Each row was made from one path, in order. Every step used is in the known rows, and no mark comes twice. Write each row's path.
Known rows
kemig bubedez valu pufib simi: -1  1  4  8  6  -2  -6  15  -2  4  21  6  -4  5  -4  -5  -13  -1  -8  -2  -10  -2  6  9  -8  3  -5  3  12  -8  -4  -11  2  4  10  -5  2  12  1  -1  -1
pufib simi bilasu valu gupa: -1  -2  1  3  -4  -7  -15  14  -1  -9  7  2  -6  -3  0  7  5  4  -7  0  -5  -7  9  -1  -18  7  -6  4  -1  -6  1  11  2  1  18  0  -6  9  8  -7  2
zoni bubedez valu pufib simi bilasu kemig: -1  -1  8  15  -7  -2  -10  23  2  -6  11  -9  -4  -7  -9  -6  -12  -2  2  3  -7  -5  2  18  -15  4  -15  6  8  10  -11  -28  -1  16  13  -6  -9  7  -3  -12  -3
bubedez valu teramen: -5  -1  4  2  3  -4  -6  7  2  -4  -11  7  1  0  -4  -5  6  3  -5  0  -3  -1  5  -4  -4  7  4  3  1  -14  0  3  -1  12  16  -2  5  -5  4  -9  2
simi bilasu kemig pufib: -4  -8  5  13  2  -5  -8  5  2  -10  3  3  -2  -4  0  1  2  -4  -2  -3  -3  -5  -2  11  -14  1  -17  -3  10  -4  -5  -29  -4  5  7  -5  -3  11  -3  -9  5
simi bilasu kemig bubedez: -5  -9  6  10  -6  -5  -17  5  2  -11  3  -4  0  -4  -3  5  -1  -5  -5  -2  -5  -5  -2  9  -13  3  -12  2  17  -2  -6  -45  -4  10  14  -1  4  10  0  -10  7
gupa valu pufib simi: 1  -1  4  4  -3  -2  -6  5  -3  6  32  2  -6  2  1  -8  -4  2  -9  -1  -8  -1  -4  8  -5  4  -4  4  11  -6  -5  -4  2  -8  9  0  -8  -5  8  5  0
bilasu kemig pufib: -3  -5  7  3  4  -3  -3  0  1  -8  13  3  -1  0  3  -1  0  0  0  1  -1  -3  3  8  -8  1  -14  -6  10  -9  -4  -14  -5  6  2  -5  -2  8  -10  -3  1
pufib simi bilasu fova: 0  -3  0  3  -1  -6  -3  5  0  -8  12  -9  -9  -9  -2  3  0  1  -8  2  -7  -7  7  10  -15  5  -11  2  -3  1  -3  -10  -2  -3  13  1  -4  1  4  -7  1
teramen zokit: 3  -6  3  9  -7  -4  1  -6  -2  -2  -11  6  -3  -3  7  -6  6  -6  1  -1  -3  -4  -1  0  0  5  -5  4  1  1  1  0  0  8  3  0  -5  -5  0  -1  5
bubedez valu pufib fova: 0  1  1  4  -4  -1  7  8  2  4  28  7  -7  1  -5  -9  -3  2  2  -1  -5  4  -5  11  -6  8  4  1  3  -10  -5  4  4  4  1  -9  7  -2  -4  -5  2
valu pufib simi bilasu kemig: -2  -4  5  11  -13  -4  -6  12  1  -6  12  -5  -7  -3  -4  0  -12  2  -7  1  -4  -6  2  13  -13  4  -15  2  10  8  -13  -23  -1  1  12  -5  -2  5  5  -4  2
kemig pufib: -3  -5  4  7  9  -4  3  0  0  -3  13  11  -1  0  5  -3  4  1  -4  -4  -5  -4  1  4  -4  3  -8  -3  6  -9  0  -9  -1  -2  -1  -3  -2  6  -5  -3  4
zoni bubedez valu bilasu kemig pufib simi: -5  0  11  7  18  -4  -5  21  3  -5  27  -5  -4  -4  -6  -5  -10  1  4  5  -7  -2  6  7  -14  2  -16  -4  10  -6  -6  -21  1  25  7  -6  -1  6  -17  -12  -8
gupa valu pufib simi bilasu: 0  -2  2  14  -5  -4  -10  11  -2  5  23  0  -6  -2  -4  -6  -1  -1  -10  -4  -10  -3  -8  12  -11  4  -7  7  9  2  -6  -16  2  -9  15  0  -11  -5  14  -2  4
bubedez valu: -2  -1  2  7  8  -2  1  7  1  -2  -3  7  -1  -4  -2  -6  2  0  1  0  -3  -4  7  0  -5  4  0  2  4  -12  1  4  3  14  6  -5  -1  -3  3  -7  -1
ziva bilasu fova: 1  -3  2  -2  2  -6  5  -2  0  -9  5  3  -2  -11  3  0  4  5  2  0  -4  3  9  3  -7  9  -4  -2  -3  -14  -4  1  -1  12  0  -2  6  -3  -4  -8  1
bubedez valu pufib simi bilasu kemig: -1  0  4  14  -4  -2  -6  21  1  -4  4  -1  -7  -3  -9  -4  -14  -1  -2  3  -6  -5  6  12  -16  3  -14  4  8  -1  -9  -16  1  9  17  -8  -4  6  4  -7  -3
zoni bubedez valu teramen: -6  -1  7  2  -1  -3  -8  11  4  -5  -5  0  3  -4  -5  -7  7  1  -1  1  -4  -2  1  0  -4  8  3  5  1  -3  -2  -10  -4  15  12  0  1  -4  -3  -15  0
zoni bubedez valu: -3  -1  5  6  4  -2  -2  11  3  -3  3  0  1  -7  -3  -8  3  -1  6  1  -4  -4  3  4  -4  5  -1  3  3  0  -1  -8  1  18  1  -1  -8  -2  -5  -13  -1
simi bilasu valu: 0  -5  -1  7  -3  -6  -4  6  -1  -9  -5  -2  -2  -8  -3  6  13  2  -1  -2  -1  -4  -2  5  -10  5  -7  3  -4  -5  4  -13  1  5  7  -1  -7  6  10  -10  6
valu bilasu simi: -5  0  4  -1  -4  -9  3  13  1  -6  -3  2  -4  -6  -2  4  -3  7  -6  1  -6  -1  3  -5  -8  7  -6  -9  12  -4  -7  -11  2  12  1  -4  6  0  9  -7  2
bubedez valu bilasu kemig: -4  -1  7  7  3  -4  -2  12  3  -8  -3  -1  -4  -5  -6  -3  -4  3  4  3  -3  0  3  0  -7  5  -2  -4  11  -12  -7  -19  5  29  9  -9  12  -5  -5  -9  -2
zoni bubedez: -4  -5  6  2  -6  -4  -1  2  2  -5  6  -2  2  -5  2  -3  4  0  2  0  -4  -5  -4  6  -2  6  -3  2  5  6  -4  -18  -2  8  -2  2  -5  -3  -5  -9  3
simi bilasu valu bubedez: -2  -10  0  6  -5  -5  -6  8  1  -11  -4  -5  -1  -8  -3  4  16  6  0  -1  0  -1  -3  9  -12  3  -2  2  -4  0  0  -7  3  0  7  1  -4  6  5  -14  9
kemig bubedez valu: -3  -3  3  6  10  -2  -8  8  1  -2  6  6  1  -1  -2  -4  0  -3  -4  -2  -7  -3  5  2  -7  4  0  2  11  -14  2  -16  1  13  8  -3  2  6  0  -8  2
valu gupa: -4  -4  4  2  -11  -5  -8  1  2  -8  7  14  -2  2  6  -1  0  3  -5  -2  -5  -5  4  -5  -6  9  3  0  10  -7  -6  7  2  2  6  -2  8  -1  0  -2  6
kemig bubedez valu pufib fova: -1  -1  2  5  0  -1  -3  8  2  4  36  7  -5  4  -6  -7  -5  -2  -3  -4  -9  6  -5  13  -6  7  3  1  11  -13  -4  -14  2  4  5  -9  10  5  -6  -7  5
ziva bilasu kemig: -2  -5  6  3  -2  -5  -1  3  2  -12  -8  3  2  -9  2  -1  -4  4  6  1  -2  0  9  -2  -10  5  -9  0  9  -10  -6  -7  -2  20  -2  -4  2  -1  -3  -8  0
pufib fova: -2  -3  2  -4  -5  -4  4  -3  2  -3  22  0  -6  -1  1  -1  5  3  1  -1  -4  1  -4  4  -6  6  2  -1  3  -8  -2  1  -1  -2  1  -2  1  -10  -2  -5  3
simi bilasu: -4  -7  0  11  -5  -5  -2  4  1  -6  -9  4  -1  -7  -1  0  5  0  -5  -5  -5  -7  -4  4  -9  5  -6  4  3  4  -2  -20  1  1  6  -1  -2  -1  11  -11  7

Which path is each row?
-2  -3  2  7  9  -7  -14  16  -3  -7  20  9  -6  -1  1  7  6  1  -8  -3  -6  -6  9  3  -20  4  -14  -1  0  -11  1  10  -1  -4  15  -2  -8  20  2  -5  1 -> kemig pufib simi bilasu valu gupa
-3  -4  6  4  5  -2  -14  8  2  -6  8  -1  0  -1  -4  -2  -5  -4  1  2  -3  -3  9  5  -10  2  -5  0  16  -16  -1  -23  -3  22  14  -6  4  8  -7  -8  -1 -> bilasu kemig bubedez valu
-2  -2  3  11  2  -1  -5  10  -1  3  14  11  -1  2  -3  -6  -7  -3  -7  -4  -8  1  -1  11  -4  6  0  2  12  -8  -4  -22  4  9  4  -8  9  11  -1  -4  5 -> kemig bubedez valu pufib
-1  -3  1  13  -8  -5  0  12  -1  0  10  4  -6  -2  -3  -2  -7  2  -10  -4  -9  -6  -1  11  -10  4  -11  3  5  9  -9  -16  2  -10  8  -3  -3  4  12  -4  4 -> valu pufib simi bilasu
-3  -4  4  6  -5  -5  -8  10  2  -10  1  -9  -6  -6  -3  3  -6  0  -3  2  -4  -9  8  5  -17  2  -16  3  8  3  -7  -18  -4  4  15  -1  -8  1  6  -7  -1 -> pufib simi bilasu kemig
-3  -4  4  7  0  -5  -5  2  0  1  14  1  -3  -4  -1  -6  7  3  -4  -3  -7  1  -11  -1  -3  6  5  0  14  -9  -4  -21  7  11  7  0  6  -14  6  -4  4 -> gupa valu bilasu
-1  -1  6  1  -6  -1  -9  9  2  -2  37  -1  -6  4  -7  -5  -10  -2  1  1  -5  6  -4  15  -10  6  0  0  15  -14  -8  -23  -1  12  9  -11  13  4  -13  -6  2 -> bilasu kemig bubedez valu pufib fova
-1  -3  4  1  -3  -6  -5  -1  0  -1  28  -8  -7  -7  -1  -3  9  3  -4  0  -6  5  -11  8  -3  8  5  -3  9  -13  -4  -21  5  11  9  1  12  -14  -3  -4  5 -> gupa valu bilasu fova
-3  0  2  10  8  -4  4  13  2  -2  -2  7  -3  -4  -5  -5  1  4  1  0  -6  -1  0  -2  -4  6  3  -2  6  -10  -2  -13  9  20  4  -5  12  -7  2  -10  2 -> bubedez valu bilasu
-2  -6  7  12  -7  -3  -25  11  -1  0  32  -8  -5  1  -5  -2  -10  -5  -11  -2  -9  -2  -6  16  -15  1  -12  6  21  -2  -9  -42  -3  -1  22  -1  -4  7  4  -1  3 -> gupa valu pufib simi bilasu kemig bubedez
3  -4  3  3  0  -7  -4  -2  -3  -6  -22  6  1  -6  3  -1  18  1  1  0  -1  6  4  -9  -4  10  -4  6  -11  -16  5  16  -3  16  9  1  -1  1  3  -7  2 -> ziva bilasu valu teramen zokit
-2  -4  4  12  -7  -1  -13  14  4  -2  28  -1  -6  -1  -10  -3  -7  -4  -1  -2  -7  4  -8  20  -16  5  -5  3  14  -9  -9  -37  -2  11  14  -11  11  10  -7  -12  5 -> simi bilasu kemig bubedez valu pufib fova
-2  -3  3  0  -4  -7  5  -1  1  -6  14  -4  -7  -6  0  1  4  5  -4  1  -6  2  -3  6  -3  10  1  -6  3  -6  -7  -20  6  12  4  -4  18  -6  -7  -6  5 -> valu bilasu fova
-2  -5  5  18  -5  -2  -15  15  2  -5  7  2  -1  -2  -9  -3  -9  -6  -5  -2  -7  0  -3  16  -13  4  -9  3  17  -4  -9  -44  1  15  14  -10  8  16  0  -11  7 -> simi bilasu kemig bubedez valu pufib
-4  -9  5  3  -3  -2  -10  0  1  -2  16  -3  0  -4  3  -7  12  5  -1  -1  -5  -1  -8  3  -5  2  6  3  11  -6  -3  -3  2  -4  5  3  -5  -13  2  -5  7 -> gupa valu bubedez
-4  -5  8  5  -6  -5  -11  2  1  -4  16  -6  -4  -4  -2  -3  2  3  0  2  -4  2  -9  2  -6  5  1  -1  18  -11  -7  -28  5  20  12  -2  7  -14  -1  -4  1 -> gupa valu bilasu kemig
-5  1  3  3  9  -6  -8  22  1  -3  1  4  -2  -5  -7  2  -7  2  -5  0  -11  1  7  -3  -12  5  -4  -7  17  -13  -3  -20  3  22  7  -6  11  8  5  -11  1 -> kemig bubedez valu bilasu simi
-2  -5  0  8  -10  -7  -14  9  0  -10  1  7  -3  -3  -1  7  11  1  -5  -3  -2  -3  1  0  -13  7  -1  3  1  -5  0  1  3  5  13  -2  2  9  8  -9  7 -> simi bilasu valu gupa
-3  -3  8  0  10  -4  -4  5  -1  -7  21  -1  -5  1  3  0  -7  1  -3  3  -3  -7  11  5  -12  0  -19  -5  9  -8  -3  -4  -6  2  8  -3  -7  7  -8  0  -5 -> bilasu kemig pufib simi
-1  1  2  4  5  -5  3  8  2  -4  9  -1  -7  -8  -6  -3  2  3  -1  3  -6  2  2  7  -5  9  3  -5  1  -11  -4  -12  7  22  7  -7  17  -6  -7  -9  1 -> bubedez valu bilasu fova
0  -3  2  6  9  -6  -2  6  -1  -6  25  -3  -8  -6  0  3  1  -1  -9  0  -8  -6  4  13  -16  3  -18  -3  -2  -6  -2  -14  -5  -8  12  -2  -7  10  -3  -6  1 -> kemig pufib simi bilasu fova
-2  -2  1  18  7  -3  -10  21  -1  2  15  6  -4  -1  -8  -3  -11  -3  -12  -4  -12  -4  3  12  -15  3  -10  6  9  -2  -6  -26  3  2  15  -6  1  14  8  -8  3 -> kemig bubedez valu pufib simi bilasu
-2  -1  1  -3  3  -7  4  11  0  -7  -13  8  1  -12  1  3  -3  8  0  1  -5  0  14  -8  -12  6  -11  -4  7  -10  -5  8  -4  13  -3  -3  -6  3  11  -9  -2 -> ziva bilasu simi
-1  -3  5  11  -11  -4  -15  10  0  -1  22  -8  -7  -3  -4  -4  -6  -2  -6  0  -6  -2  -6  15  -14  2  -11  6  15  2  -10  -24  -1  -1  18  -2  -9  -2  8  -1  1 -> gupa valu pufib simi bilasu kemig
-1  0  8  5  2  -2  -12  15  -1  0  23  -1  -5  4  -4  -4  -18  -2  -5  4  -7  -2  10  11  -11  3  -9  2  16  -9  -8  -21  -1  11  15  -8  4  12  -5  -1  -4 -> bilasu kemig bubedez valu pufib simi
-3  -6  6  12  -10  -4  -15  13  0  -5  18  -5  -5  0  -5  2  -14  -3  -12  -1  -9  -4  1  15  -15  3  -16  4  16  2  -12  -41  -3  0  15  -4  2  15  2  -5  4 -> valu pufib simi bilasu kemig bubedez
-4  -6  4  13  4  -3  -19  13  3  -9  -3  -2  0  -5  -7  0  -2  -6  -1  -1  -5  -4  4  7  -16  2  -9  4  14  -7  -3  -35  -2  20  19  -6  5  11  0  -14  3 -> simi bilasu kemig bubedez valu
-5  -3  9  5  0  -3  -24  10  3  -10  10  7  -1  3  -1  -1  -7  -4  -2  1  -5  -2  11  -1  -12  6  -1  1  21  -17  -6  -9  -1  21  18  -7  14  12  -10  -4  2 -> bilasu kemig bubedez valu gupa
3  1  2  -1  -4  -4  2  8  -4  1  19  -2  -7  1  0  1  -1  6  -5  3  -2  0  4  10  -6  5  -8  1  -2  -5  -1  5  3  -4  4  -3  -5  8  4  3  -1 -> bilasu valu pufib simi
-1  -8  2  5  12  -5  -6  15  -1  -8  16  -3  -4  -5  -1  4  10  6  -5  -1  -5  -4  3  11  -19  -2  -15  -1  -4  -5  1  1  1  -11  9  1  -11  15  1  -11  3 -> kemig pufib simi bilasu valu bubedez
3  0  1  3  3  -6  5  12  -5  -3  13  6  -3  -5  -1  1  -2  8  -1  1  -4  4  11  5  -9  8  -9  2  -4  -11  -2  15  2  4  -3  -3  -5  9  5  -2  -4 -> ziva bilasu valu pufib simi
